(in the rows, 128 means zero)
Known rows, with every way that one mark hangs from another
robas{fopo{pilipa ripa}}: [153 112 183 109 149 137 119 111 129 129 115 129 144 132 158 112  68 160
 138 165]
pilipa{fopo}: [151 134 132 124 138 120 138 125 100 139 142 132 127 122 135 135 109 111
 122 125]
zeneg{fabeba}: [125 148 119 139 142 135 122 139 147 118 120 101 116 112 138 127 143 131
 127 123]
pilipa{fopo{robas} zeneg{fabeba}}: [138 161 123 139 148 135 116 115 112 114 110  89  98 111 132 127 109 119
 107 121]
pilipa{fopo{ripa} zeneg{fabeba}}: [168 138 165 141 146 129 138 133 120  94 110  94  81  88 158 129  94 133
 107 130]
fabeba{zeneg{pilipa{fopo{ripa robas}}}}: [140 127 155 132 129  80 137 116  84 102 146 120 156 117 155 120  84 125
 145 148]
rular{nagoz}: [122 129 137 129 129 140 127 107 115 146 150 147 126 110 136 116 115 123
 120 115]
robas{fopo{pilipa{zeneg} ripa}}: [154 105 181 130 151 141 127  99 134 115  95 118 121 115 156 108  69 161
 121 170]
ripa{fopo{pilipa robas}}: [122 145 150 114 138 143 126 115 102 126 151 114 150 159 124 120  88 163
 134 153]
rida{nagoz}: [114 119 148 122 128 158 143 123 128 117 131 149 139 122 139 137  97 131
 131 126]
fopo{pilipa robas}: [118 132 147 120 135 147  98 112 126 119 134 107 146 156 124 118  93 150
 124 146]
nagoz{rida{fopo{robas}}}: [107 142 162 142 110 123  85 111 126 131 108 151 135 147 115 146  77 115
 155  93]
nagoz{rida{fopo{pilipa}}}: [123 117 189 160 131 143  98 104 153 123 120 145 155 129 134 139  73 132
 156 109]
rida{fopo{pilipa{zeneg} ripa} nagoz}: [129 104 227 158 124 172 138 106 137  72 107 136 140 105 151 140  22 160
 125 154]
zeneg{fabeba pilipa{fopo{ripa}}}: [165 137 160 153 134 110 152 124 128 111 133  97 129  86 157 138  80 127
 137 136]
zeneg{fabeba pilipa{fopo{ripa robas}}}: [158 148 157 143 127 110 134 119 112 110 131  87 130 108 149 132  67 131
 136 134]
fopo{robas}: [117 141 123 114 122 129 109 125 111 129 123 118 131 149 115 122 109 131
 127 128]
rular{nagoz{rida{fopo{pilipa robas}}}}: [103 130 193 152 124 154  80  75 127 139 140 160 156 130 131 128  46 126
 148  97]
fopo{pilipa{zeneg} ripa robas}: [139 112 184 134 130 148 103 112 126  86 105  95 112 137 135 113  60 171
 109 163]
fabeba{zeneg}: [110 126 118 130 143 105 128 136 115 106 138 134 145 121 149 119 160 122
 136 134]
rida{fopo{pilipa ripa robas} nagoz}: [118 125 221 125 115 167 111 112 115  87 122 136 162 147 141 146   4 165
 141 150]

Rows
[155 125 177 138 160 152 121 108 149 107  88  96 115 101 172 106  86 165
 119 164]  robas{fopo{pilipa{zeneg{fabeba}} ripa}}
[155 153 159 131 142 129 117 126 105  96 102  86  86 109 149 127  76 139
 104 132]  pilipa{fopo{ripa robas} zeneg{fabeba}}
[129 130 145 162 160 160 122 114 162  95 112  80 117 100 148 113 120 151
 106 145]  fopo{pilipa{zeneg{fabeba}}}
[136 118 179 116 127 142  96 118 120  97 123 103 128 149 137 118  58 172
 123 158]  fopo{pilipa ripa robas}
[160 140 166 101 123 116 116 128  84 117 129 123 112 143 133 130  63 138
 120 134]  pilipa{fopo{ripa robas}}
[114 125 181 159 116 137 111  95 130 147 135 182 137 107 129 136  82 100
 155  79]  rular{nagoz{rida{fopo}}}
[135 151 150 154 162 160 150 121 141 101 132  91 122 101 145 118 120 161
 118 150]  ripa{fopo{pilipa{zeneg{fabeba}}}}
[149 149 131 150 157 135 141 123 120 114 116 101 101  91 146 126 122 119
 106 122]  pilipa{fopo zeneg{fabeba}}
[100 124 191 155 127 178 121  90 121  90 110 128 154 130 123 136  33 145
 123 144]  rida{fopo{pilipa{zeneg} robas} nagoz}
[ 98 147 165 129 109 154 120 112 107 113 122 155 159 150 117 151  56 126
 139 120]  rida{fopo{robas} nagoz}
[158 127 160 130 113 104 135 110  90 121 133 111 136 126 134 136  50 129
 136 143]  zeneg{pilipa{fopo{ripa robas}}}
[101 134 186 133 121 171 113 103 117 106 128 141 174 148 126 143  39 147
 140 137]  rida{fopo{pilipa robas} nagoz}
[124 141 156 134 145 150 133 109 103 113 128 104 130 142 120 114  90 161
 116 156]  ripa{fopo{pilipa{zeneg} robas}}
[122 132 116 137 138  87 137 106  83 122 151 124 171 125 143 121 114 102
 145 136]  fabeba{zeneg{pilipa{fopo{robas}}}}
[139 133 129 139 123 109 138  98  95 144 141 118 150 127 118 134  82 107
 136 131]  zeneg{pilipa{fopo{robas}}}
[159 128 167 117 128 121 121 116  86 107 109 112  93 127 133 126  63 135
 108 139]  pilipa{fopo{ripa robas} zeneg}
[139 107 226 156 123 136  98 114 151 103 113 143 141 129 145 139  47 149
 159 125]  nagoz{rida{fopo{pilipa ripa}}}
[125 130 197 139  99 118  87 119 124 108 103 147 125 148 128 147  49 132
 156 104]  nagoz{rida{fopo{ripa robas}}}
[111 119 188 168 128 149  83  83 141 110  95 129 136 136 121 132  56 136
 136 117]  nagoz{rida{fopo{pilipa{zeneg} robas}}}
[135 117 205 149 105 118 106 120 141 107 106 158 124 126 135 145  64 129
 160 104]  nagoz{rida{fopo{ripa}}}
[136 134 173 140 144 156  97 120 148  70 100  67 101 118 148 107  76 175
 106 155]  fopo{pilipa{zeneg{fabeba}} ripa robas}
[135 135 143 144 173 156 122  98 154 125  98  98 126 100 158 105 117 146
 119 149]  robas{fopo{pilipa{zeneg{fabeba}}}}
[130 118 214 150 107 129 109 101 128 127 128 179 126 106 141 135  53 121
 153  90]  rular{nagoz{rida{fopo{ripa}}}}
[120 105 195 180 136 148 109  90 158 109  99 140 134 110 130 134  74 131
 139 116]  nagoz{rida{fopo{pilipa{zeneg}}}}
